What can hang from each mark:
k_160: k_225 k_574 k_680 k_876
k_680: k_160 k_669 k_891
k_891: k_680
k_225: k_160 k_669
k_669: k_225 k_574
k_876: k_669

Each row was made from one small tree. The marks that hang from a mark follow it in brackets, in the order of their numbers. Every link used is in the known rows. Write each row's tree.
Known rows:
k_680{k_160{k_225} k_669{k_574} k_891}: -2.44  +1.15  -3.67  +5.95  -0.48  +2.00  +3.48  -3.31  +3.24  +1.42  +2.25  -1.62  -1.10  -2.22  -5.88  -1.69  +1.16  -1.87  +2.24  +0.90
k_669{k_225 k_574}: -0.40  +2.40  +3.60  +3.49  -1.18  +3.57  -0.07  -0.67  +3.83  +0.32  +2.99  -4.11  -1.44  -1.90  -3.79  +0.17  +0.71  -3.03  +4.62  +0.21
k_680{k_160{k_225 k_574 k_876} k_669}: -3.19  -1.15  -2.21  +2.65  -1.02  -0.18  +6.02  -3.86  +2.54  -0.03  +1.40  -0.79  -0.52  -1.41  -5.99  -0.45  +1.25  +2.40  +1.10  +1.00
k_680{k_669{k_225 k_574} k_891}: -2.52  +1.79  -3.07  +4.56  +0.02  +3.29  +0.68  -0.15  +3.44  +0.38  +2.60  -3.27  -0.64  -2.93  -5.65  -1.21  +0.97  -2.57  +2.85  -0.02
k_891{k_680}: -0.21  -0.56  +1.44  +1.83  -2.21  -0.38  -0.82  -0.91  +3.38  +0.66  +1.98  -3.64  +0.93  -0.44  -5.35  -1.73  -1.47  +0.27  +1.40  +0.76
k_225{k_160{k_574 k_876} k_669}: -0.51  -0.87  -2.15  -0.94  -0.01  +0.65  +4.96  -0.15  +2.78  -0.34  +1.24  -1.50  -2.23  -2.12  -5.51  +2.11  -0.26  -0.73  -0.64  +0.94
k_876{k_669{k_225{k_160{k_680}} k_574}}: -0.37  +1.66  +6.62  +4.71  +1.09  +5.13  +1.22  -0.48  +3.33  +0.28  +2.99  -1.83  -1.33  -2.21  -4.11  +4.08  -2.09  -1.92  +2.73  +0.73
k_160{k_225 k_680{k_891}}: -2.79  +0.25  -0.15  +7.05  -3.33  +1.40  +0.40  -1.55  +4.26  +1.20  +3.25  +0.18  -0.65  -1.99  -5.47  -2.17  +0.37  -5.87  +1.93  +0.89
k_876{k_669{k_574}}: +0.22  +0.05  +2.69  +2.44  -2.06  +3.51  -0.72  -1.01  +2.92  +0.46  +2.50  -2.10  -2.30  -1.27  -3.79  +0.71  -3.28  -2.21  +2.41  +1.12
k_225{k_160}: +0.77  -0.15  -0.99  +2.91  +1.45  +1.78  +1.99  +0.20  +3.19  +0.17  +1.84  -2.25  -2.01  -1.40  -3.69  +0.38  -0.48  -2.11  +1.55  +1.08
k_876{k_669}: -0.31  -1.31  +1.12  +2.16  -1.39  +2.15  -0.44  -1.38  +2.94  +0.02  +2.14  -1.63  -1.67  -1.13  -4.10  -0.11  -3.85  -1.17  +1.06  +0.98
k_669{k_225{k_160} k_574}: +0.22  +2.89  +4.03  +3.79  +1.47  +4.07  +1.70  +0.49  +3.69  +0.27  +2.81  -3.77  -1.62  -2.29  -3.67  +1.98  +0.87  -2.61  +4.40  +0.49
k_680{k_669{k_225{k_160} k_574}}: -0.57  +1.74  +0.36  +4.17  +1.44  +3.64  +3.03  -0.03  +3.45  +0.34  +1.82  -3.56  -1.26  -2.54  -4.41  +1.81  +1.37  -0.72  +3.09  +0.18
k_891{k_680{k_160}}: -0.14  -0.86  +1.75  +2.53  -0.82  +0.26  +1.20  -3.16  +3.07  +0.84  +1.74  -3.84  +1.19  -0.07  -5.47  -0.76  -1.02  +1.66  +1.20  +0.91
k_160{k_225 k_574 k_680}: -0.91  +0.43  +2.56  +5.64  -3.77  -0.56  +1.70  -1.77  +3.85  +0.13  +3.15  -0.20  -0.82  -1.71  -5.19  +0.13  +0.01  -4.02  +1.76  +1.29
k_680{k_160 k_669 k_891}: -2.00  -0.98  -6.36  +4.44  +1.18  +2.12  +3.26  -3.32  +2.79  +0.52  +1.55  -2.21  -0.71  -1.65  -5.89  -1.51  +0.07  -0.35  +0.56  +0.67
k_669{k_225{k_160{k_680 k_876}} k_574}: -1.70  +2.41  +5.52  +4.27  +0.79  +5.99  +3.01  +0.29  +3.65  +0.41  +2.97  -2.50  -1.37  -2.11  -4.27  +3.13  +1.96  -2.54  +4.24  +0.38
k_876{k_669{k_225 k_574}}: -0.71  +1.09  +5.28  +3.11  -0.82  +3.94  -0.50  -0.90  +3.26  +0.06  +2.94  -2.61  -1.43  -1.91  -3.98  +1.48  -2.68  -1.48  +3.04  +0.57
k_160{k_225 k_574}: -0.67  +0.29  +0.30  +3.06  -3.03  -2.54  +0.78  -1.11  +3.40  -0.28  +2.78  -1.10  -1.34  -1.63  -4.73  -1.99  -0.52  -2.39  +2.11  +1.25
k_160{k_574}: +0.67  -0.13  -1.22  +1.64  -1.74  -0.84  +0.35  -0.77  +2.88  -0.86  +2.32  -2.59  -1.75  -1.20  -4.42  -0.91  -1.20  -1.69  +1.54  +1.16
k_680{k_669{k_225{k_160{k_574}}} k_891}: -2.47  +0.86  -3.85  +4.22  +2.83  +0.89  +2.50  +0.62  +3.12  -0.72  +2.35  -2.22  -0.27  -3.22  -6.12  -0.17  +0.47  -1.02  +1.05  +0.30

Write each row's tree:
-1.15  -0.41  +1.73  +1.34  +0.93  +3.68  +2.70  +0.54  +2.59  +0.17  +1.99  -1.13  -2.42  -1.43  -4.00  +1.81  -1.52  -0.44  +2.22  +1.33 -> k_225{k_160{k_876{k_669{k_574}}}}
-2.16  -1.09  -0.42  +1.19  -2.44  -0.35  +5.16  -4.23  +2.92  +0.20  +1.78  -0.74  -1.22  -1.35  -5.78  -0.38  +0.33  +0.27  +0.69  +1.04 -> k_680{k_160{k_225{k_669} k_574 k_876}}
-1.23  +1.14  +2.51  +2.93  -1.26  +1.33  +0.63  -0.90  +3.51  +0.80  +1.94  -4.58  +1.48  -1.51  -5.75  +0.14  +0.17  +1.56  +2.40  +0.12 -> k_891{k_680{k_669{k_225 k_574}}}
-1.71  +0.67  -2.67  +6.23  -2.01  +4.60  +1.30  -0.98  +3.52  +1.01  +2.50  -1.76  -1.17  -2.03  -5.58  +0.35  +0.60  -4.47  +1.85  +0.61 -> k_160{k_680{k_669{k_574} k_891}}
-0.98  +0.48  +1.86  +4.06  -1.59  +0.28  +2.83  -3.31  +3.31  +1.64  +1.62  -3.28  +1.25  -0.94  -5.95  -0.48  +0.34  +2.04  +1.84  +0.81 -> k_891{k_680{k_160{k_225} k_669{k_574}}}
-2.25  -0.57  +3.39  +2.08  -0.02  +4.55  +3.22  -3.57  +2.61  +0.18  +2.24  -2.04  -1.06  -0.85  -4.56  +1.31  -0.66  +1.01  +2.68  +0.79 -> k_680{k_160{k_876{k_669{k_225 k_574}}}}
-2.76  +0.51  -1.87  +6.74  -2.58  -0.57  +2.19  -1.42  +3.58  +0.20  +3.01  +0.38  -0.28  -2.64  -6.76  -0.55  +0.41  -3.50  +0.82  +0.94 -> k_160{k_225 k_574 k_680{k_669 k_891}}
-4.05  -0.36  +5.41  +4.60  -4.60  +4.18  +2.20  -1.77  +3.48  +1.22  +3.01  +1.10  -1.10  -1.42  -5.10  +0.88  -0.70  -2.58  +2.83  +1.11 -> k_160{k_225 k_680 k_876{k_669{k_574}}}
-3.05  -0.36  -0.20  +0.97  -5.28  +1.46  +2.98  -1.61  +3.79  +1.40  +1.85  -0.90  -2.04  -1.83  -5.32  -1.82  +1.11  -2.48  +2.19  +0.52 -> k_160{k_225{k_669{k_574}} k_876}
-1.75  +0.88  +1.13  +7.11  -3.75  +2.90  +2.65  -2.12  +4.16  +1.64  +2.28  -0.72  -1.10  -1.88  -5.06  +0.29  +1.43  -3.65  +2.62  +0.62 -> k_160{k_225 k_680{k_669{k_574}}}
-0.48  +0.07  -1.08  +1.89  -3.97  -2.64  +2.08  -1.99  +3.70  +0.09  +2.16  -1.17  -1.65  -2.28  -5.53  -1.12  -0.81  -2.70  +0.36  +0.95 -> k_160{k_225{k_669} k_574}
-2.80  +0.55  -3.78  +4.58  +2.67  +1.82  +2.34  +0.38  +3.36  -0.10  +2.15  -2.31  -0.30  -3.07  -5.81  -0.59  +0.73  -1.52  +1.33  +0.10 -> k_680{k_669{k_225{k_160}} k_891}
-1.39  -0.15  +3.39  +3.41  +0.40  +5.44  +3.24  -0.01  +2.88  +0.46  +2.34  -0.32  -1.93  -1.36  -4.43  +3.40  -1.01  -1.67  +1.87  +1.20 -> k_225{k_160{k_680 k_876{k_669{k_574}}}}
-0.03  +0.63  -0.41  +4.70  +1.61  +1.52  +2.37  +0.43  +3.10  -0.45  +2.84  -0.98  -1.51  -2.06  -5.24  +2.07  -0.37  -3.59  +0.90  +1.43 -> k_225{k_160{k_574 k_680{k_891}}}
-2.10  -0.54  -3.67  +5.97  -1.63  +3.40  +1.44  -1.39  +3.51  +0.71  +2.18  -1.30  -0.78  -1.86  -5.77  -0.51  +0.24  -3.63  +0.83  +0.56 -> k_160{k_680{k_669 k_891}}
-1.62  -0.11  +0.54  +5.89  -1.32  +4.24  +2.35  -1.92  +3.84  +0.46  +2.00  -2.19  -0.21  -1.76  -5.13  +1.38  +0.93  -2.04  +1.69  -0.04 -> k_160{k_680{k_669{k_225}}}
-3.26  +0.30  -4.40  +4.28  +0.55  +1.79  +0.94  -0.51  +3.45  -0.06  +2.28  -2.72  -0.06  -2.66  -5.88  -2.04  +0.46  -1.67  +1.44  -0.13 -> k_680{k_669{k_225} k_891}
-0.22  +1.37  +2.63  +3.08  +2.19  +0.79  +2.01  +0.32  +3.37  -0.98  +2.61  -2.87  -0.89  -2.30  -4.36  +1.33  +0.19  -0.96  +2.32  +0.57 -> k_669{k_225{k_160{k_574}}}
-1.69  -1.40  +1.85  +1.25  -1.20  +0.61  +2.05  -3.06  +2.82  +0.71  +1.69  -3.11  +1.22  +0.08  -5.76  -1.08  -0.45  +2.89  +1.30  +0.93 -> k_891{k_680{k_160{k_876}}}
-3.91  -0.98  +4.54  +3.53  -4.04  +0.96  +2.58  -1.43  +2.98  -0.26  +3.02  +1.69  -0.75  -1.54  -5.85  +1.34  -1.41  -1.08  +1.39  +1.38 -> k_160{k_225 k_574 k_680 k_876{k_669}}
-4.81  -0.19  +0.38  +4.21  -3.74  +0.02  +1.99  -0.85  +3.34  -0.09  +3.53  +1.32  -0.64  -2.04  -6.68  -1.41  +0.92  -3.41  +1.74  +1.20 -> k_160{k_225 k_574 k_680{k_891} k_876}
-0.61  +1.01  -1.61  +5.89  +1.32  +4.21  +3.02  +0.24  +3.43  +0.77  +2.26  -1.49  -1.67  -2.25  -5.01  +2.00  +0.78  -3.65  +1.47  +0.93 -> k_225{k_160{k_680{k_669{k_574} k_891}}}
-3.10  -0.94  -0.89  -0.03  -4.62  -1.83  +3.35  -1.45  +3.28  -0.07  +2.04  -0.26  -1.56  -2.05  -6.01  -1.34  +0.27  -1.06  +0.68  +0.87 -> k_160{k_225{k_669} k_574 k_876}
+0.35  +0.83  +0.12  +5.52  +0.88  +4.50  +3.81  -0.24  +3.44  +0.77  +1.75  -1.89  -1.73  -1.83  -4.30  +3.01  +0.88  -2.74  +1.85  +0.87 -> k_225{k_160{k_680{k_669{k_574}}}}
-3.22  -1.35  -3.90  +2.39  -0.03  +2.56  +2.58  -2.87  +2.62  +0.25  +2.28  -1.43  -0.90  -0.93  -5.63  -2.44  +0.28  -1.13  +1.55  +0.97 -> k_680{k_160{k_876} k_891}
-0.06  +0.14  +1.05  +3.03  -0.76  +1.47  +2.68  -3.24  +2.91  +1.22  +1.38  -4.18  +0.92  -0.67  -5.85  +0.46  +0.05  +2.51  +1.66  +0.74 -> k_891{k_680{k_160 k_669{k_574}}}
-0.04  +2.76  +5.57  +5.53  +1.29  +5.38  +2.32  +0.09  +3.92  +0.47  +3.04  -3.16  -1.31  -2.24  -3.87  +3.36  +1.41  -3.47  +4.16  +0.40 -> k_669{k_225{k_160{k_680}} k_574}
-0.76  +1.33  +2.95  +3.17  +0.64  +1.36  +1.79  -0.05  +3.42  +0.75  +1.80  -4.31  +1.29  -1.78  -5.72  +1.07  +0.25  +1.74  +2.29  +0.25 -> k_891{k_680{k_669{k_225{k_160} k_574}}}
